What can hang from each mark:
tasobuk: rememos tisen
laluv: lomake rogenub
ribep: fopad kile tisen
pumama: lazorik rememos
lazorik: pumama
tisen: pumama
rememos: fote laluv tasobuk
kile: ribep
fopad: ribep
fote: rememos tisen
gozoru: kile
fepu: fopad

Each row was made from one small tree. Brackets hold a mark, then the marks that hang from it, in alphabetical order. Every link used is in the known rows. Write each row's tree.
(in the rows, 128 means zero)
Known rows:
[ribep fopad kile [tisen [pumama lazorik [rememos tasobuk]]]]: [178 135 127 129 141  90 137 115  93 126  98 158 121 129 119 141 120 150
 105 118 187 120 103  61 105 133 175 129 131 122 112 125 145  77 122 103
 126  80 127 147  97 140 154 158 167 132 128 156 119 117 181 119 169 127
 151 120  93 141 144 143  89 106 141 129 133]
[rememos [fote [tisen [pumama lazorik]]] [laluv rogenub] tasobuk]: [ 88 122 101 160 112  99 125 145 161 177 170  41 120  87 114  97 124  63
 188  74  41 125 153 123  47 110 111 106 112  86 143 127 135 136 150 159
 149 125 130 100 126 111 141 120 116 138 131 102  92 227 105 129 156 138
  79 143 189  63  77 158  97 140 157 134 167]
[tasobuk tisen]: [145 120 145 117 135 159 132 127 131 157 140 162 124 167 135 145 133 151
 113 162 167 131 125 150 187 132 107 132 117 156 129 118 119 147 111 104
 136 168 125 121 156 109 102 120 128 108 120 127 139  94  85 138 108 127
 154 112  93 163 119 112 167 140 102 128 100]
[rememos [fote tisen] tasobuk]: [115 101 122 148 131  84 140 119 154 195 173 118 108 108 125 113 124 126
 151 110 124 128 125 183 144 128 110 114 124 122 131 120  95 128  99 183
 146 166 112 123 140 105 120 123 145 118 112  88 157 197  67 132 129 123
 122 128 145 100 147 121 154 146 126 136 145]
[tasobuk [rememos fote laluv] tisen]: [ 68 114 109 148 115 168 119 142 157 156 154 129 110  90 126 111 115 121
 154  88  92 135 104 187 133 138  96 119 134 119 127 111 114 130  98 177
 118 146 127 113 140 131 110 114 149 130 121 123 120 188  95 133 101  82
 109 136 138 107 114 148 115 136 124 142 151]
[pumama lazorik rememos]: [149 142 123 126 159 134 118 136 121 117 133 154 131 173 162 146 123 133
 109 140 167 131 142  68 125 145 101 137 128 162 114 118 171 153 124 107
  98 123 133 110 123 108 110 121  88 121 131 118 131  70 128 143 145 127
 125 120 138 161 131 115 182 136 123 122 124]
[tisen pumama]: [148 140 158 108 133 135 134 121 121 120 123 124 140 166 131 146 130 131
  92 166 129 131 128 110 136 117 121 135 117 161 136 134 147 141 134  97
 138 143 124 121 147 105 133 154 109 113 127 140 133  73 105 148 115 144
 145 113 128 157 130 111 177 141 108 126  79]
[fopad [ribep kile [tisen [pumama [rememos fote laluv]]]]]: [ 97 129 117 112  82 150 134 114  97  73 139 162 139  98 109 133  95 136
 134 125 113 131  88 145 105 148 161 120 136 113 118 138  86  82 112 132
 129 104 118 161 111 158 137 154 190 137 123 153 137 111 188 119  98 108
 146 129 126 121 153 119  86 106 132 134 133]
[kile [ribep tisen]]: [167 119 154  90 111 179 136  99 122  75 103 196 121 168 129 164 147 169
  84 200 187 122 107 160 191 138 159 140 130 157 131 147  83 145 143  85
 120 150 132 129 139 142 119  87 164 111 122 150 153  30 170 123 122 151
 155 112 125 178 136 110 106 118 104 113  92]
[fepu [fopad [ribep kile]]]: [178 136 150  78 137 158 145  93  85  87  77 241 155 131 138 128 140 155
  77 222 169 142 124 150 228 157 136 129 108 158 106 129 143 137  56  45
 181 149 127 144 145 184 135 173 221 115 129 150 192  34  83 121  34 112
 141 113  25 135 176  80 136 118  97 140 113]
[rememos fote [laluv lomake rogenub] [tasobuk [tisen pumama]]]: [ 57 130 120 143  71 121 118 156 168 160 164  26 134  73 107  97 142  95
 203  90  33 135 184 125  90 112 106 113 119  78 141 126 136 143 157 143
 174 143 131 132 129 124 130  97 103 149 136  89 103 243 130 121 104 147
  83 153 166  58 100 146  80 147 141 122 141]
[tisen [pumama [rememos fote [laluv rogenub]]]]: [ 67 142 121 132  93 133 120 130 137 107 167  68 145 120 133 105 113  93
 146 116  79 138 140  81  65 117 127 124 131 122 115 129 155 144 138 126
 137 128 127 118 131 128 122 129  83 137 135  91 112 139 133 138 114 127
  92 136 194 115 128 125 114 141 139 126 133]
[fote [rememos laluv tasobuk] [tisen pumama]]: [ 77 109 113 149 129 105 132 139 152 168 157 119 116  86 117  95 109  87
 177  71  59 130  93 185  54 106 107 114 134  95 146 123 118 119 102 203
 109 129 109 141 140 124 139 145 120 147 125 122 106 220 113 131 116 106
 116 138 157 104 130 156 140 133 143 148 147]
[lazorik [pumama [rememos [fote tisen] laluv tasobuk]]]: [ 81 127  87 166 130  91 124 129 141 155 179  88 115  90 143 102  90  97
 193  68  99 131 138 145  76 150  98 118 147 119 127 116 107 125  98 210
  94 129 117 116 107 113  86 102  62 147 123  60 133 202 117 139 145 108
  81 148 153 105 160 123 132 145 156 137 173]
[gozoru [kile [ribep fopad [tisen [pumama lazorik rememos]]]]]: [200 128 136 119 148 118 128 113  99  71  63 162 126 145 128 166 154 172
  64 149 187 113 125 133 195 118 195 146 150 137 113 147 110 107 181 131
 117  96 143 129 109 166 138 140 152 111 135 166 139  47 172 103 163 127
 155 129 110 154 102 129  83  92 141 126 148]
[kile [ribep [tisen pumama]]]: [162 123 153 103 124 151 135 105 116  72  99 158 127 163 116 153 140 147
  85 180 161 118 101 156 160 121 166 143 129 145 140 150  81 124 156  95
 113 131 128 134 133 132 133 113 147 116 123 160 140  52 168 122 146 155
 164 113 134 167 131 121 113 115 113 114  89]
[gozoru kile]: [180 124 163  90 113 150 130 119 127 108 108 165 131 175 150 191 160 172
  78 181 153 132 149 153 234 126 135 136 122 175 109 138 133 166 149 131
 153 164 129 107 153 123 111 143 154  94 126 145 163  29 117 132  70 140
 134 117 101 163  97 101 148 138 111 131 105]
[tasobuk rememos tisen]: [120 112 130 138 140 151 121 135 141 147 129 158 118 143 138 126 128 135
 119 127 153 132 106 160 172 135  97 134 129 141 123 108 118 139  87 139
 114 153 129 122 154 108 100 132 133 116 116 152 131 127  76 132 108 100
 144 116  99 149 115 132 161 134 110 134 117]
[tasobuk [rememos fote [laluv lomake rogenub]] [tisen pumama]]: [ 44 126 113 150  80 147 105 167 162 135 145  42 135  86 107  89 135 104
 182  80  45 135 156 121  96 112 100 122 129  84 138 116 136 143 148 150
 143 132 136 132 135 121 125 109 105 147 134 123  85 217 114 119  99 113
  91 149 148  83  80 155  86 134 137 125 139]
[tasobuk [tisen [pumama lazorik [rememos fote laluv]]]]: [ 91 135  98 167 162 113 114 156 130 162 161  82 125 111 123 111 106 103
 152  69  94 124 124 127  76 123 108 127 134 114 137 115 131 109 142 172
  95 109 128 116 115 112 125 128  88 137 130 111  96 176 115 138 177 106
 127 137 152 112 112 147 151 128 147 133 156]
[kile ribep]: [177 135 160  93 118 163 135  99 121  79 107 181 134 162 129 159 163 162
  81 212 171 132 130 139 193 137 135 136 121 167 120 141 126 159 119  89
 143 157 132 124 143 152 114 112 159 105 129 129 165  38 136 131  85 129
 132 118 124 160 119  98 127 125 104 125  97]
[laluv lomake]: [144 146 170  80  94 169 125 133 137 110 114 145 145 170 143 154 156 182
 119 189 145 141 174 101 186 139  98 133 120 163 133 130 166 177 140  74
 157 162 131 144 140 116 117  94 115 125 138 111 148  63 136 138  61 157
 124 125 102 159 133  92 163 148  92 112  70]
[pumama lazorik [rememos [laluv lomake] tasobuk]]: [106 152 118 124 122 133 109 158 143 119 132 119 133 121 153 130 132 121
 172 101  95 136 173  78  89 151  84 125 131 127 120 123 185 158 130 132
 113 114 137 132 103 127 124  85  88 154 145  94 113 152 181 135 118 134
  89 147 158 109 139 133 138 143 138 119 143]
[tisen [pumama lazorik [rememos fote laluv tasobuk]]]: [ 90 142  99 162 152  90 121 147 137 149 155  67 125  92 129 111 106  79
 153  63  67 126 134 104  46 128 108 123 132 114 127 126 151 113 136 181
 106  95 126 108 102 114 141 139  93 145 132 102 108 194 141 143 174 118
 103 142 194  85 141 147 147 139 156 131 163]
[fote rememos tisen]: [120 102 129 127 137 131 131 126 143 156 145 173 119 143 137 118 124 145
 138 129 143 133  97 166 131 123 106 124 133 134 137 114 121 148  98 158
 110 157 113 141 156 113 113 128 126 121 119 123 135 124  84 130  94 107
 135 120 117 160 129 121 173 130 114 140 124]
[laluv lomake rogenub]: [134 145 168  77  58 174 119 135 145  96 119 117 155 180 145 147 170 157
 132 204 135 143 203  51 171 132 107 131 107 150 125 129 184 204 156  31
 182 167 142 136 152 117 110  89 100 122 142 109 133  60 136 129  49 174
  96 125 115 153  97  96 125 149  96 104  71]
[fepu [fopad [ribep kile tisen]]]: [169 121 146  75 128 166 145  93  87  83  74 252 143 139 138 134 128 160
  81 211 188 134 104 168 225 161 158 132 113 149 115 137 108 123  75  42
 161 143 125 147 142 175 142 151 226 122 124 171 185  29 115 114  64 133
 163 106  24 146 194  93 115 112  97 130 108]

Write each row's tree:
[184 131 160  98 129 160 145  88 105  80  74 177 127 144 112 138 145 170
  71 191 201 122  99 136 173 123 182 138 136 145 136 149 107 106 142  63
 140 119 136 140 124 168 148 120 160 117 131 154 141  58 156 118 142 141
 163 116 100 166 145 119  86 105 107 120  97]	[kile [ribep fopad [tisen pumama]]]
[132 124 102 162 176  90 120 145 131 170 153 132 117 140 154 132 122 107
 142  92 154 123 137 113 123 140  98 133 128 130 115 109 138 130 105 156
  93 123 130 116 122 102 106 124  93 127 121 115 128 159 107 132 178 119
 133 126 134 127 139 134 182 136 141 127 153]	[pumama lazorik [rememos [tasobuk tisen]]]
[182 131 132  96 165 135 139 113  79  91  63 210 146 135 128 130 123 133
  77 179 158 123 110 134 176 147 160 136 108 136 130 137 121 104 108  52
 141 107 131 137 124 160 162 170 208 127 128 187 155  50 121 117 118 137
 166 110  38 134 166 112 129 103 115 128 117]	[fepu [fopad [ribep kile [tisen [pumama lazorik]]]]]
[112 133 115 144 115 134 122 154 148 161 143  72 127 115 124 122 134  69
 167 104  69 126 157 106  81 115 106 120  99 103 138 126 154 144 141 113
 142 127 139  97 135 115 130 124 107 135 134 139  82 181 128 131 147 147
 100 131 153  93  70 159 100 139 147 128 138]	[rememos [laluv rogenub] [tasobuk [tisen [pumama lazorik]]]]
[129 120 126 118 105 111 139 109  92  85 128 174 137 120 119 142 106 129
 120 140 150 126  94 136 125 143 160 129 128 118 110 134  82  85  93 124
 128 109 118 169 118 138 136 171 184 129 113 164 149 106 166 114 118 127
 167 117 107 130 171 112 118 110 131 130 120]	[fopad [ribep kile [tisen [pumama [rememos tasobuk]]]]]
[200 138 148 109 151 156 139 103 104  89  65 165 124 151 112 144 149 164
  68 174 199 115 110 112 159 127 174 139 132 141 141 147 123 104 163  64
 125  98 145 127 113 161 153 120 156 120 135 163 128  65 167 119 170 142
 157 119 102 159 121 132  91  99 116 119 108]	[kile [ribep fopad [tisen [pumama lazorik]]]]
[163 131 159 100 125 166 146 101 113 123  87 157 124 160 127 132 121 165
  80 167 196 125  98 112 155 124 160 135 130 151 140 140 129 108 140  55
 140 121 132 134 132 135 150 131 134 124 132 152 129  77 135 135 146 156
 168 110  86 174 166 125 122 124 101 121  81]	[ribep fopad [tisen pumama]]
[ 70 123  92 171 126 139 108 167 155 155 148  52 122  93 113  95 120  70
 161  63  53 126 136 110  72 116 103 122 120  92 137 112 140 127 150 155
 117 111 143  92 130 110 128 131 116 135 130 151  74 206 101 129 156 102
  91 140 162  83  53 173  95 127 151 133 162]	[tasobuk [rememos fote [laluv rogenub]] [tisen [pumama lazorik]]]
[203 121 163  95 123 147 140  97 106  71  61 172 127 147 120 176 165 185
  53 183 187 118 118 170 232 114 199 143 142 145 119 156  94 115 172 111
 150 123 137 130 130 171 140 140 180 102 131 172 153  39 160 106 119 141
 160 122  92 159 107 121  72 100 122 127 118]	[gozoru [kile [ribep fopad [tisen pumama]]]]
[115 134 103 168 170  59 123 141 129 153 153  68 126 115 131 116 110  89
 128  75 103 122 140  89  76 124 117 129 130 122 126 120 142 109 136 177
 103 103 124 108 107  96 141 153  87 132 122 109 125 179 106 139 192 126
 120 134 181  96 153 136 179 138 149 127 154]	[tisen [pumama lazorik [rememos fote tasobuk]]]
[ 63 115 101 154 116 105 126 126 152 168 188 118 114  84 139  97 102 107
 186  75  95 135 113 174  85 136 103 111 146 109 113 119 113 129  85 200
 120 145 113 137 125 131 111 106 111 144 123  63 136 218 115 131 121 102
 101 142 182  96 172 129 129 144 144 139 175]	[pumama [rememos [fote tisen] laluv tasobuk]]
[ 63 137 118 146 115 119 115 154 138 143 158  69 137 102 118 100 115 131
 172  86  84 135 140 142  95 116 104 126 144 107 136 118 125 124 139 165
 121 130 122 152 123 122 118 109  80 147 133  87 112 192 126 130 122 115
 127 148 145 111 137 130 141 135 132 126 134]	[tasobuk [tisen [pumama [rememos fote [laluv lomake]]]]]
[119 140 108 145 136 111 123 122 124 122 156 105 128 137 155 128  98 127
 133 118 148 134 149  95 123 154 111 134 141 159 121 116 129 138 114 159
  95 132 122 107 112 103  78 111  53 125 122  80 152 110 107 145 135 119
  98 133 134 144 165  97 165 145 133 124 135]	[lazorik [pumama [rememos fote]]]
[108 111 118 165 144  77 135 131 145 199 165  71 115  96 112 114 121 104
 138  89 101 125 126 174 130 115 117 123 122 112 137 121  93 100 116 188
 138 147 114 119 134  95 130 148 125 120 110 109 140 215  73 134 159 124
 139 128 146  85 151 134 162 144 133 133 141]	[rememos fote [tasobuk [tisen pumama]]]
[ 99 143 115 135 116 118 107 163 135 122 144  72 146 142 132 105 128 106
 184 106  86 131 165  71  56 110 105 124 130 106 137 123 167 159 167 117
 119 116 136 144 126 110 125 108  61 149 145 102  80 152 136 124 134 144
 104 140 148 129  75 136 128 130 144 119 131]	[fote [tisen [pumama lazorik [rememos [laluv lomake rogenub]]]]]
[157 125 136 126 134 115 141  90 108  88  94 156 124 122 120 120 134 146
  93 152 200 122  95 137 143 126 180 137 148 123 118 144  98  94 117 105
 123 109 130 153 112 171 142 126 134 132 126 130 145 121 162 110 161 133
 155 126 125 141 185 127  89 105 128 122 128]	[kile [ribep fopad [tisen [pumama [rememos tasobuk]]]]]
[ 89 134 121 141 134 136 122 139 124 137 155 116 133 135 129 117 109 113
 145 109 115 132 110 144  99 116 112 131 136 126 128 121 128 124 114 148
 108 132 120 136 137 122 112 134  84 135 128 112 107 147 116 136 132 112
 143 128 136 143 132 132 154 132 130 133 122]	[tasobuk [tisen [pumama [rememos laluv]]]]
[131 107 105 167 182  62 128 148 143 184 143 106 113 114 120 103 116  90
 152  67  96 118 109 143  71 108 106 125 127 102 151 115 127 113 123 200
  91 113 115 129 131  93 144 161 110 133 119 143 108 198  85 128 172 117
 133 128 143 111 114 155 182 127 147 140 152]	[fote [rememos tasobuk] [tisen [pumama lazorik]]]
[221 126 151 106 147 137 134 112 104  78  50 165 123 151 120 179 168 180
  52 169 183 113 129 147 216 118 192 143 138 143 126 153 111 112 189 116
 134 103 147 116 117 163 149 138 178 103 134 185 139  37 168 106 154 141
 154 123  91 152  83 131  76  96 132 126 131]	[gozoru [kile [ribep fopad [tisen [pumama lazorik]]]]]
[ 61 125 120 138  68 107 122 148 169 162 167  29 134  77 108  88 137  97
 210  92  30 135 178 131  73 107 108 105 122  78 143 131 135 150 155 150
 174 143 126 141 128 122 138  95 105 152 137  78 104 241 123 119  99 150
  75 154 175  61 100 139  85 147 145 125 145]	[rememos [fote [tisen pumama]] [laluv lomake rogenub] tasobuk]
[208 143 153 101 133 144 141 114  90 119  79 167 125 158 112 156 133 176
  81 159 194 120 109  55 135 130 179 131 117 144 130 133 153  89 145  58
 147  89 132 136 111 141 162 155 193 118 134 181 117  59 179 128 145 136
 156 111  67 165 104 135  85 106 119 127  99]	[ribep fopad kile [tisen [pumama lazorik]]]
[142 136 114 142 163  98 122 136 129 138 141 141 124 149 161 140 122 112
 126 113 152 128 144  82 116 145  98 133 124 145 111 119 160 143 106 135
 100 119 131 110 119 105 113 128  95 128 127 112 137 121 124 141 159 130
 119 123 152 131 148 124 181 141 135 125 141]	[pumama lazorik [rememos tasobuk]]
[101 115 101 162 159  97 125 156 151 175 147 106 112  92 118  99 113  79
 176  56  54 123 105 158  35 110 100 116 128  93 152 120 136 115 121 204
  91 106 118 124 125 114 147 145 113 147 130 136  88 217 124 132 150 108
 112 139 163  98 102 169 144 127 153 146 161]	[fote [rememos laluv tasobuk] [tisen [pumama lazorik]]]
